What can hang from each mark
z_503: z_24 z_954
z_120: z_24 z_814
z_146: z_814
z_24: z_120 z_146 z_233 z_503
z_814: z_24 z_120 z_954
z_744: z_24
z_954: z_744
z_233: z_814

Every row comes from one small tree of marks. The marks that hang from a mark follow it in brackets, in the order of their numbers. Every link used is in the known rows. Which tree was each row made from?
Known rows
z_814(z_24): [ -6.1  12.3 -12.1 -10.1   1.0  -2.1  -3.0   6.5   0.4  -1.4  -9.4 -12.9
   3.3  -8.5  -5.9 -11.9   5.6  14.4   9.9  -7.4  -3.0]
z_954(z_744(z_24(z_233 z_503))): [  6.9  -4.1  25.6 -20.1 -10.3   5.2  -2.6  -2.0   3.5   0.8  -3.6  24.7
  -6.3  24.2  -3.7  20.8 -11.7  12.6  25.6  22.9 -14.2]
z_814(z_24(z_503) z_120 z_954(z_744)): [-12.2  33.6   4.3 -16.0  -1.7  -1.5  -3.4  31.3  10.1  -0.8 -14.1 -17.1
  -3.8 -13.8 -22.7   8.1   9.1  23.9  32.4   1.6  -9.8]
z_814(z_24(z_503)): [ -7.7  32.7   0.8  -6.4   2.6  -1.4  -9.2  14.4   5.2  -7.3 -13.8  -4.8
  -2.0  -2.6 -18.3  -5.7  10.6  19.6  12.8  -6.9 -16.1]
z_146(z_814(z_24(z_120 z_233 z_503) z_954(z_744))): [ -5.0  27.3  16.8 -49.5  -2.8   1.6  14.1  35.2   3.3 -26.3 -19.4 -12.7
  -7.7  13.5 -21.6  15.8   6.5  22.9  50.9  12.4 -36.7]
z_503(z_24(z_120 z_233) z_954): [ 16.2 -14.3  15.4 -14.4  -7.9   5.7   7.5 -17.7   7.4 -21.6 -37.3  22.1
   6.2  -7.3  -2.9   9.6  -4.4 -10.2  26.9   6.4 -14.5]
z_954(z_744(z_24(z_503))): [ 10.4  -3.0  21.7  -2.0   0.0  -1.0 -10.9  -4.1   8.6  10.7   1.9  22.2
  -2.5  18.0   0.5  23.9 -13.1  16.0  16.6  19.5  -6.2]
z_146(z_814(z_24(z_120 z_233 z_503))): [ -8.0  32.4  13.2 -42.6   1.8   8.4  15.3  26.1   0.6 -38.6 -22.4  -3.2
  -2.3   4.8 -15.0  -3.8   8.0  12.9  32.1   6.1 -44.5]
z_233(z_814(z_24(z_146 z_503) z_120 z_954(z_744))): [-22.5  34.3  -9.2 -34.7   4.8   2.8 -12.2  12.3  16.4   6.1 -17.8  -6.7
   4.7   3.9  14.3   2.9  29.2  10.3  49.8  -5.8 -25.9]
z_814(z_24(z_503) z_954): [-17.2  38.6  -3.6 -15.7  -0.2 -11.5  -5.9  27.2   2.2  -6.5  -9.3 -18.6
 -12.8   5.2 -33.7   4.1  27.8  18.4  17.5 -10.0  -8.9]
z_120(z_24(z_146 z_233)): [ -2.5  10.4  -6.8 -32.4   2.6   7.6   2.3   2.7   5.1  -6.2 -19.6  -6.5
   8.3   8.0  15.6 -12.8  10.4   1.1  23.7 -10.0 -38.6]
z_24(z_146(z_814(z_120 z_954)) z_233 z_503): [-18.4  35.8   6.7 -34.5  11.4   6.8  15.8  33.9  11.8 -33.1  -9.5  -4.0
  -4.7   7.8  -8.6  13.5  23.1  -3.7  30.3   4.6 -38.7]
z_24(z_233): [ -3.3  -0.4   4.8 -17.9 -10.6   6.4   8.0   1.8  -4.5 -10.3  -5.5   2.2
  -3.8   5.7  -3.6  -2.8   1.0  -3.8   8.9   4.0  -7.8]
z_120(z_24(z_146 z_233 z_503(z_954(z_744))) z_814): [  8.2   9.6  10.9 -21.3  -7.6  29.3  -8.5  -2.8  22.2   2.9 -37.2  27.3
  17.8  11.8  24.1  14.0 -19.5  19.1  56.2  -6.5 -64.4]
z_146(z_814(z_954)): [ -9.7  10.4  -5.0  -8.1   9.3  -3.8  11.6  22.3   0.1 -10.5   8.8 -15.6
  -8.6   5.6 -16.7  12.7   7.0   3.7   3.3   1.5  -4.7]
z_503(z_24(z_146)): [  8.6   1.6  -1.8   0.8  21.1  -6.3 -12.5 -19.1  14.8  -2.6 -13.6   9.1
  14.1  -0.8  11.0  -2.4   8.4  -6.8   9.5   5.3  -8.1]
z_146(z_814): [  0.6   4.0   0.3   1.3  12.6   5.9   9.1  11.5   2.4 -10.6   3.4  -2.4
   1.6  -2.5  -2.3   3.3 -10.1   5.2  -1.7   5.2 -11.6]
z_233(z_814): [-13.6   1.1  -7.8  -7.8  -3.2   8.2  -3.0 -13.3  -3.0   7.3   0.9   6.7
   0.4   7.7  14.0  -7.9  10.1 -12.0   2.7  -3.5  -4.8]
z_24(z_146(z_814(z_120)) z_503(z_954)): [  5.0  17.5   8.8   3.3  18.7  15.6   3.1  14.9  27.0 -23.8 -24.2  20.6
  11.8 -12.9  15.2  21.6  -7.2   6.9  28.9  -5.7 -37.9]
z_233(z_814(z_120(z_24) z_954(z_744))): [-20.2  12.5 -12.2 -21.2  -4.6  11.0   2.6  11.6   2.6  17.4  -8.9 -19.0
   3.0 -10.4   5.5  -5.9   9.3   0.7  22.8  -4.5 -18.0]
z_233(z_814(z_24(z_120 z_146) z_954(z_744))): [-10.7   4.6 -13.6 -54.9   0.6  -6.1  -6.2  -5.7   7.2   8.0 -17.2 -10.3
   6.0  20.7  34.4   3.2  31.3   2.8  57.0  -5.8 -20.5]

Write each row's tree
[ 11.9 -39.3   8.6 -50.5 -13.2  12.4   0.5 -37.7  11.3   4.0 -25.5  42.1
   9.9  32.7  59.3  27.3  -0.6  -9.8  61.9   8.5 -27.6] => z_503(z_954(z_744(z_24(z_120 z_146 z_233(z_814)))))
[-34.5  12.7 -10.2 -37.3 -16.2  10.4  15.7   8.0  -7.8  -6.6  -3.9  -8.0
  -9.6   2.4  -3.8  -5.1  29.3 -23.2  16.5  -1.1  -8.1] => z_24(z_233(z_814(z_120 z_954)))
[-11.6  10.8 -17.5 -33.8   2.9   0.5 -11.0   3.5  11.1  14.3  -5.9  -9.9
  11.4  13.8  17.3   5.8   9.9  18.4  45.4  -4.0 -19.7] => z_120(z_814(z_24(z_146) z_954(z_744)))
[ -5.4  24.9  16.1 -32.5  10.4   9.3  11.3  31.4  17.2 -21.1 -10.6   0.3
  -0.2   7.9   0.7  22.5   3.7   7.6  45.3  13.8 -37.3] => z_24(z_146(z_814(z_120 z_954(z_744))) z_233 z_503)
[  8.0  -5.0  13.2 -21.5  -3.6   4.7  -4.6 -12.6  16.4 -11.4 -22.1  38.3
  -1.7  26.5  15.4  29.5   5.4   3.0  35.6  -0.2 -27.2] => z_744(z_24(z_146 z_233 z_503(z_954)))
[-25.6  36.0  -9.5 -52.6   4.3  -8.9  -7.4   4.6   6.6  -9.2 -19.5  -6.8
  -4.3  26.9  12.8  -0.4  54.7  -4.1  46.1 -13.8 -35.1] => z_233(z_814(z_24(z_120 z_146 z_503) z_954))
[ 13.9 -22.9  16.3 -52.3   9.0   5.1  14.2  -7.5   8.2 -14.4  -6.3  19.9
   9.4  29.4  38.3  22.2 -10.4   1.8  45.9  27.1 -33.8] => z_954(z_744(z_24(z_120 z_146(z_814) z_233)))
[ 29.8 -22.2  12.4  24.6   2.3   4.4 -13.0 -19.9  19.3   9.2 -27.1  22.5
  13.9 -16.6   2.1  20.1 -31.7  14.0  20.7   8.4   4.3] => z_503(z_24 z_954(z_744))
[ 11.3  -1.8   5.4 -17.5  19.0  -8.9  -4.3 -21.1  12.7 -12.5 -19.8  10.1
  14.9   3.6  19.3  -0.4  15.3 -15.2  20.9   8.9 -18.1] => z_503(z_24(z_120 z_146))
[ 33.1 -22.8   7.6  13.8  13.0   1.5 -18.8 -27.4  28.5   9.2 -31.5  27.1
  21.5  -7.6  25.5  21.5 -22.2  11.1  35.2   3.2  -6.3] => z_503(z_24(z_146) z_954(z_744))
[ -9.4   9.5  -5.0 -36.1  10.0  -1.5  14.0  18.1   5.0 -20.3  -1.3  -8.5
  -5.3  20.8   2.8  12.7  17.9  -2.5  25.8   1.1 -23.9] => z_24(z_146(z_814(z_954)) z_233)
[ -6.2   7.1  17.5 -21.1  -8.6   2.6   2.5   0.4  -0.8 -10.6  -1.4  20.6
 -11.5  23.6 -12.9  12.3   6.8   0.2  10.6  13.8 -16.2] => z_744(z_24(z_233 z_503))
[  3.9  11.1   6.1 -28.1  -9.3  22.8 -12.2  -3.2  22.0  -1.8 -37.6  26.4
  15.9  10.4  21.7  14.8 -13.0  27.1  64.4  -5.7 -47.6] => z_120(z_814(z_24(z_146 z_233 z_503(z_954(z_744)))))
[-17.0  14.5  -5.8 -56.0 -14.7  -7.7  16.3  17.7  -8.6 -20.2 -16.7 -22.7
 -10.8   9.2 -17.0  -3.0  31.3   0.5  34.7  -3.4 -14.3] => z_814(z_24(z_120 z_233) z_954)
[ -4.6   0.8   2.7  -9.9  -4.4  -0.2   6.3  16.5   4.9   5.9  -0.1 -11.7
  -2.0 -10.7  -4.7  14.0  -0.6   4.2  19.8   8.2   5.9] => z_814(z_120 z_954(z_744))
[ 11.3 -24.0   8.3 -34.3  -1.6   1.5  -2.4 -17.0   8.2   6.3  -3.3  21.6
   6.1  28.0  32.4  17.4  -7.0   4.9  35.2  18.1 -12.8] => z_954(z_744(z_24(z_146 z_233)))
[ -7.3   9.9  15.5 -13.3  -2.7  -4.1  -0.2  14.7   8.2   5.2   3.9   5.7
  -9.5   6.9 -14.0  28.7   5.1   8.5  21.5  18.2  -2.1] => z_814(z_120 z_954(z_744(z_24(z_503))))
[-37.9  25.5 -25.7 -30.1  -4.6   2.3   3.8  12.4  -2.9   0.9  -7.1 -22.9
  -3.5 -12.2  -5.9 -14.1  34.3  -4.2  16.9 -11.9  -2.9] => z_233(z_814(z_24 z_120 z_954))
[  0.4   3.7   0.3 -27.4  12.4   9.6  10.8   5.8   7.5 -21.2  -6.2   4.7
   6.4  13.6  17.0   2.6   0.1  -0.7  21.4   4.5 -30.4] => z_24(z_146(z_814) z_233)
[ 14.6 -23.2   3.5 -16.3   9.2  -4.2 -10.8 -19.3  13.4  15.8   2.3  19.3
  10.1  21.3  36.4  20.2  -7.7   8.5  26.9  13.9  -4.3] => z_954(z_744(z_24(z_146)))
[-15.1   9.5 -13.3 -51.8  -7.8   6.3  -2.6   4.8   6.6   4.7 -12.3  -7.3
   7.1  19.5  13.8   3.5  11.3  15.0  54.0  -0.1 -27.9] => z_120(z_814(z_24(z_146 z_233) z_954(z_744)))
[ -2.6  16.7  24.6 -32.3 -11.1   5.2  10.8   8.1  -2.4 -25.8 -16.9  11.4
  -7.3  16.6  -7.1   4.8  12.3  -7.2  24.5   8.3 -31.3] => z_24(z_120 z_233 z_503)
[-10.8  12.8  20.5 -30.1  -0.2   7.2  16.9  28.9   6.4 -15.0   1.3   6.0
 -11.2  10.8 -19.7  30.1  -4.2  10.0  28.8  27.3 -21.7] => z_146(z_814(z_120 z_954(z_744(z_24(z_233 z_503)))))
[ 11.0  18.3   2.2   0.3   9.2   7.7 -12.9   3.1  22.9  -3.3 -34.0  12.8
   9.3   1.6  12.0  11.4   2.7  15.7  30.1 -21.9 -43.7] => z_120(z_24(z_146 z_503(z_954)))
